Each row was made from one walk, in order. Every step used is in the known rows, and no mark comes twice. Write each row's walk.
Known rows
sesig, pavo, tufo: [  6  28  29   4 -49   2  38  26  23   7   8  39  -2  19  -9 -52   2  30
  27  15  27  14  51   8 -54 -19 -45  22   8  61  15  51 -21   8  35 -17]
tufo, pavo, vulog, devi, keze: [-15 -62 -14  -6 -31  20  14  61 -17  35  30  64   4 -25 -14  -8  23  77
  35  17  22  -2   8  29 -56  16 -15  -2 -29  17  -8   8 -30  12  17  69]
maluni, fudol, gazo, devi: [ 10 -30  19 -13 -30   5  31  41  24  10  -1  87  11  28  -9 -28  11  25
   7   2 -13 -43  25  27 -45 -25  -1 -18   7  62 -10  38 -24 -53  11 -24]
gazo, devi, badutu: [-13 -71  38 -15 -17 -29  17  86  23  20   4  71 -17  -2  -7 -50  10 -28
   6   3  -2 -56  11   2 -30 -12  47   5 -22  49 -31  39   1   4   5  16]
keze, devi: [-13  -7  22  11 -40   6  22  22  35  13  11  -4  14  21 -23 -33  17  15
  37  19  -8 -23  11  -7  14  24  36  -7   3   2 -45   5 -22  -9  -2  28]
vulog, zatigu: [-33  10  -7 -30  -4   7  23  45 -10  12  21  -8  29  -1 -14 -16  15  12
  33   5  25  11  13 -31 -24   1  21 -23 -45   2 -34 -12 -27  13   4 -33]
kefi, sigaf, badutu, devi, keze: [-51 -77  15 -43  -7  17   7  71  10 -11  77  30  21 -18  -5 -54  17  27
  20  26 -18 -51  27   4 -26  26 -14  14 -13  14  -2  23  37  11 -16  26]
pavo, vulog, zatigu, dirutu: [-43  23  -8 -24 -24  13   4  46 -14   5  18  11   5  17 -40  27 -34  29
  45   6  36   7  -5 -59 -59  -3  74 -24 -18 -48 -31 -10 -13  16   9  14]
sesig, pavo, vulog, zatigu: [-11  44  -7 -18 -13  -7  54  56   1  24  11  26  13  15 -38  15   4  34
  45   7  51  22  30 -30 -69  -6 -11   7  -9  27 -35  -7 -34  19  43  19]
zatigu, vulog, devi: [  5  -7 -12  19 -37  23  -4  20 -41  -1  36  23   5 -12  23  -6   7   4
  14 -23  12 -45 -11 -14  -4  12  18   9 -51  13  -9 -16   0  10  -8  40]
badutu, devi, vulog: [-18 -46  13 -43 -16  34  27  51   6  10  30  54 -26  -8 -39   3  20  25
  34  -3  -6 -56  24 -14  -2 -34  15  42  -6  36 -30  -1 -12  58 -12  38]
fudol, gazo, devi: [-19  -1  27  -5 -39  20  36  36  22   8   4  70   8  27  -7 -37  10  11
   3  -9 -13 -33   9  26 -17 -24  23   4   5  66 -30  40 -25 -26  -7  -9]
sigaf, badutu: [-32  -4  16 -14 -22 -17   3  47  15  11  59  13   1 -11   3 -17   8  -2
  -3   5  -7 -29  29   4 -15  31  45  23 -16  18 -17  11  29  -3   7  10]
gazo, devi, badutu, sigaf, kefi: [ -8 -59  18 -68  -3  -3  17  82  -5  21  69  56 -10 -18 -15 -58  48 -27
   8 -19 -42 -61  50 -17 -21 -23  16  12 -22  36 -51  27  17 -14 -11   1]
zatigu, dirutu: [-32   2  14  -6 -44  12  -6   7   2  -4  17  19   0  -3  -7 -11 -20  22
  19   2  11 -12   0 -21   4   1  63 -17   0 -32 -17  18  11   8  -9  -1]
devi, keze: [-38 -72   2  -9 -18  22   5  30  16  18  43  29  24 -13   4 -31  24  39
  35  41   8  -2  46   7 -26   4 -15  -9   1  33   2  22 -10  12   4  -4]
pavo, sesig: [-17  24 -10  -7 -30   6  10  34  20  21 -15  24  -4 -18  -6 -22  30  27
  26  27  26  -8   9 -15 -40  -2  16   4 -10  55 -19  23  -8  54  42 -19]
dirutu, zatigu: [-43  -5 -10 -34 -18 -27   9  27 -34  -5   3  18   8 -22 -18 -23   3  -3
  20  10  11  16  26 -21 -13 -30  27 -14  24  -3  -8  40  -5  12  14 -30]
toza, devi, badutu, sigaf, kefi: [ -5 -69  20 -80  -2  27  19  77 -17  48  62  31  -6 -23  -6 -31  55 -20
   3 -26 -37 -61  53 -10 -15   2   7  -4 -17  25 -66  23  44   3  -6  -3]
dirutu, zatigu, vulog, devi: [-14 -10 -22  -2 -29  -1  -8  26 -80 -14  30  21   6 -21   9  -8  -7  -7
  17 -19  13 -29  -5 -26  -6 -11  16  -9 -28 -10   5   7   0  13  -8  20]
fudol, gazo, devi, vulog: [-20 -49  31   0 -25  22  35  43  21   8  26  82 -19  34 -33  -8  20  24
  19  11 -14 -55  21  13 -32 -41   8  19  25  95 -33  33 -45  -7  -6  32]
kefi, sigaf, badutu, devi: [-40  -4  20 -42 -13   2  16  63   4 -24  45  17   5 -17 -11 -45  14  -7
  -1 -17 -21 -61  -2  -8  -8  22  32  35 -26   3 -28  15  46   3 -12  25]
maluni, fudol, gazo, devi, keze: [  -9 -101   13  -17  -21   19   19   52   26   18   33   89   27   22
   -3  -41   16   56   27   43  -13  -37   51   36  -59  -14  -42  -37
   19   62   15   45  -27  -42    4  -13]
dirutu, zatigu, vulog: [-48  -9  -6 -17 -24 -29  -4   5 -44 -18  40  24   7 -10  -3  -1 -14 -18
  31  -7  28  -7  26 -29  -9 -36  39 -11  39  14  18  39   8  19   1 -10]
sigaf, kefi: [-28   0 -13 -33 -18  -5   4  30  -3  20  58  21   4 -26   6 -34  32  23
   4 -11 -34  -4  46  -7  -2 -13   8  11  -7  33 -41   8 -16  -5   8  -7]
devi, vulog: [-22 -49  11   1 -16  10  18  27  10   9  33  37 -22   0 -30   8  28  21
  32  20   7 -29  32 -16 -20 -21  16  23  12  61 -26  10 -29  25   8  32]
maluni, fudol, gazo, devi, badutu, sigaf, kefi: [ 18 -80  18 -89  -2  14  22  79   4  18  69  60 -14   3 -21 -41  44  -2
  11 -11 -46 -79  60  16 -43 -18 -13 -15   3  44 -24  30  14 -47   1 -22]
maluni, fudol, gazo: [  7 -22   7 -35 -29  29  23  11  26   5  10  21   4  17 -11   6  15  48
  24  12   5 -24  35  36 -36   3  -7 -25  25  40  10  20 -11 -37  27 -29]
sigaf, badutu, devi, toza: [-28 -61  35 -54 -17  27  32  75  19  13  63  31  -4  10 -23  -3   1   4
   3   2 -25 -80   1  11   3   1  14  46 -19   2 -10  12  51  46 -25  11]
zatigu, vulog, devi, gazo: [-11 -63  12  26 -31  39   2  36 -29  19  60  31 -14 -14 -10  35   6  23
 -10 -20  -9 -64  -6   1 -22   1  -9 -15 -37 -26 -14   1  -1  22  -5  28]
gazo, devi, vulog: [-18 -54  22  15 -18 -10  24  54  12  12  23  93 -20  12 -26 -19  24   5
  17  13  -9 -48  24 -22 -31 -49  18  27   2  80 -43  25 -41   5  -3  38]

Write each row's walk
[ -7 -69  45 -14 -25  -9  16  62  42  18  16  -3 -14  16 -28 -32  12  -4
  42  24  -6 -52  10   8   1  40  50 -13  -1   5 -36  15   0   8   4  43] : keze, devi, badutu
[-28 -32   0 -63   9  34  35  74 -16  17  39  23  -1   2 -48   6  13  26
  44   1  10 -36  14 -37 -24 -29   7   9 -45   9 -40 -25 -34  60 -17  10] : badutu, devi, vulog, zatigu
[-12 -51  10 -79  -1  13  12  62  -5  16  76  10 -14 -27 -17 -36  52 -16
  20 -14 -28 -45  56 -12 -13  -3  16  10 -12  19 -37  14  27   0  -1  -8] : devi, badutu, sigaf, kefi
[-29 -83 -22  -9 -20  14 -15  37 -69  -4  60  34  22 -23  14 -24  -2  25
  37  26  11 -25  23 -10 -26  -4 -26 -25 -14   2  29  14  -5  16 -12  26] : dirutu, zatigu, vulog, devi, keze
[ -9 -84  42 -30 -17   7  22  78  10  55  -1  42  -9  -5   3 -18  18 -17
   2  -6   1 -58  16  12 -21  21  39 -19 -17  35 -51  33  36  24  11  15] : toza, devi, badutu
[-13 -80 -12  13 -25  36 -13  32 -33   8  67  31  23 -14  27 -18  12  34
  33  20  10 -39  18   2 -22  18 -23 -10 -38  22  17  -4  -5  12 -13  40] : zatigu, vulog, devi, keze
[ -8 -60 -11 -83   0   6  -8  66 -82  -1  92  12 -14 -35 -11 -25  26 -32
  19 -25 -25 -61  38 -30 -11 -12   4  -6 -21 -11 -13  12  32   8 -17  12] : dirutu, zatigu, vulog, devi, badutu, sigaf, kefi
[  0 -59  10   5 -25  42  30  44 -14  12  18  16   6  11  -2  -9  24  14
   8  12  -8 -52 -24   1  -4   4 -14  17 -51  15 -16  -5   2  12 -10  21] : vulog, devi, toza
[-37 -31  29 -23 -20  34  21  51 -14   2  42  47  -3  44 -40   0 -27  39
  34  15   5 -41  -8 -27 -31 -29  33 -38 -11   0 -37  13 -41   5 -34  10] : fudol, gazo, devi, vulog, zatigu, dirutu
[-28 -65  43  16 -33  23  25  40  35  32  38   7  -8  15 -49  12  16  35
  11  18 -30 -45  14  11  -6  12   7 -26  13 -37 -45  21 -21   9  -2  21] : keze, devi, gazo
[-10 -58  30 -60  -8  24  20  54  13   7  29   6 -15 -11 -26 -20  43 -34
  36  -5  17 -48  31 -13 -15   9  37   9 -10  15 -21  18  43  13   2 -13] : devi, badutu, sigaf
[ 13 -88  40 -34 -18 -10  25  80  32  17   4  76 -18  20 -14 -30   5   3
  10  11  -9 -72  25  39 -51  -6  18 -26   4  55  -4  44  -1 -30  19  -4] : maluni, fudol, gazo, devi, badutu
[-16  -1  -9 -62 -10  26  14  28 -13  11  74  11   7 -26 -11 -34  58   0
  15 -20 -31 -20  57 -24  -3 -18   3  20 -10  17 -44   6  10 -12  -7 -22] : badutu, sigaf, kefi
[-41 -33  19 -62 -10  25   4  79 -27   3  80  20 -10   7 -43  14 -35  30
  29   6  -2 -58  -2 -42 -15   0  49 -10 -41 -56 -30 -15  11  52 -42  27] : sigaf, badutu, devi, vulog, zatigu, dirutu
[-47  -6  19   4 -12 -32   6  37  13 -29  56  -2   7  -9   3 -45  21 -12
  -4   8  -7 -29   5 -13 -27  39  33  17  -3  35 -23  26  33 -41  14  19] : kefi, sigaf, badutu
[-34 -26  10 -57 -11  41  11  58 -26   2  45  23  -7  10 -50  12 -26  38
  42   5  12 -41  -4 -49 -10 -24  39 -21 -35 -51 -36 -14 -13  57 -37  15] : badutu, devi, vulog, zatigu, dirutu
[ 10 -57  -2 -61  -5  26  -4  60 -45   8  96  12 -15 -27   2 -23  40 -21
  17 -33 -27 -78  33 -20  -9   7   6  10 -47   5 -25  -7  33   2 -18  27] : zatigu, vulog, devi, badutu, sigaf, kefi
[-10 -74 -12  -1 -22  44   0  47 -21  19  34  25  24 -23  16 -37  27  46
  26  34  -2 -21  18   8 -24  25 -34 -10 -52  12  -3  -6 -14   4  -6  28] : vulog, devi, keze
[  8 -49  -1 -16 -19   8   8  90 -10  21  -3  24 -35 -12 -19   5  11   0
  21   1  10 -49 -10  -8 -62  31  48  25 -50  16 -22 -11   3  16  35  75] : pavo, vulog, devi, badutu
[-41 -75  11 -58 -14  29   6  79   9  21  80  42  17 -22  -4 -34   3  35
  19  25 -19 -51  45  20 -17  20  -6  19 -24   1   5  11  33  41 -19  19] : sigaf, badutu, devi, keze
[-25 -68   3   4 -25  18  -4  42 -65   9  54  31 -15 -21 -23  32  -5  17
 -10 -12  -9 -53  -1 -10 -25 -21 -11 -29 -18 -47   1  22   0  26  -4  14] : dirutu, zatigu, vulog, devi, gazo
[-31 -96  15 -10 -23  39  18  50   2  56  29  56  32  -7  15 -25  26  35
  15  29  -1 -25  44  12 -26  10 -22 -29  -4  41 -33  34   9  13  -3   3] : toza, devi, keze
[-34 -35  19 -12 -13   4  11  62 -21   5  38  55  -2  24 -36  -8 -24  23
  33  18  11 -34  -5 -55 -30 -34  44 -29 -28 -13 -44   7 -39  15 -30  13] : gazo, devi, vulog, zatigu, dirutu
[-20 -65  34   7 -23   0  40  55  24  13  17  76   9  32 -15 -30  15  -9
   5  14 -13 -50  -4  -4 -13 -42   8  21  -3  56 -25  41  -7  -2 -13  -1] : gazo, devi, toza
[ -3 -67  39 -45 -10   7  28  76  15   9  20  56 -11  -1 -26 -45  37 -46
  23  -9   2 -65  26 -16 -24 -12  40  12 -20  30 -32  32  31  -2  -9  -7] : gazo, devi, badutu, sigaf
[ 16 -59  16 -50 -13  46  19  69 -21   7  23   2 -12 -19 -16 -24  46 -27
  25 -13   6 -67   5 -11 -15  29  22  10 -60 -10 -26  -6  39   8  -6  14] : vulog, devi, badutu, sigaf
[-21  26   5 -16 -39 -20  24  38  19  33 -12  54  -9 -33 -16 -34  33  61
  23   8  44   8  -3  28 -26 -10  15 -18  -6  52 -23  47 -17  63  36 -11] : tufo, pavo, sesig
[ -2 -64  11  21 -27  38  18  29 -23   0  51  24   6  19   6  10  10   0
  17  -1   6 -67 -26  -5  -3  -2  -6  15 -36  24   3  -2  12  18 -19  33] : zatigu, vulog, devi, toza
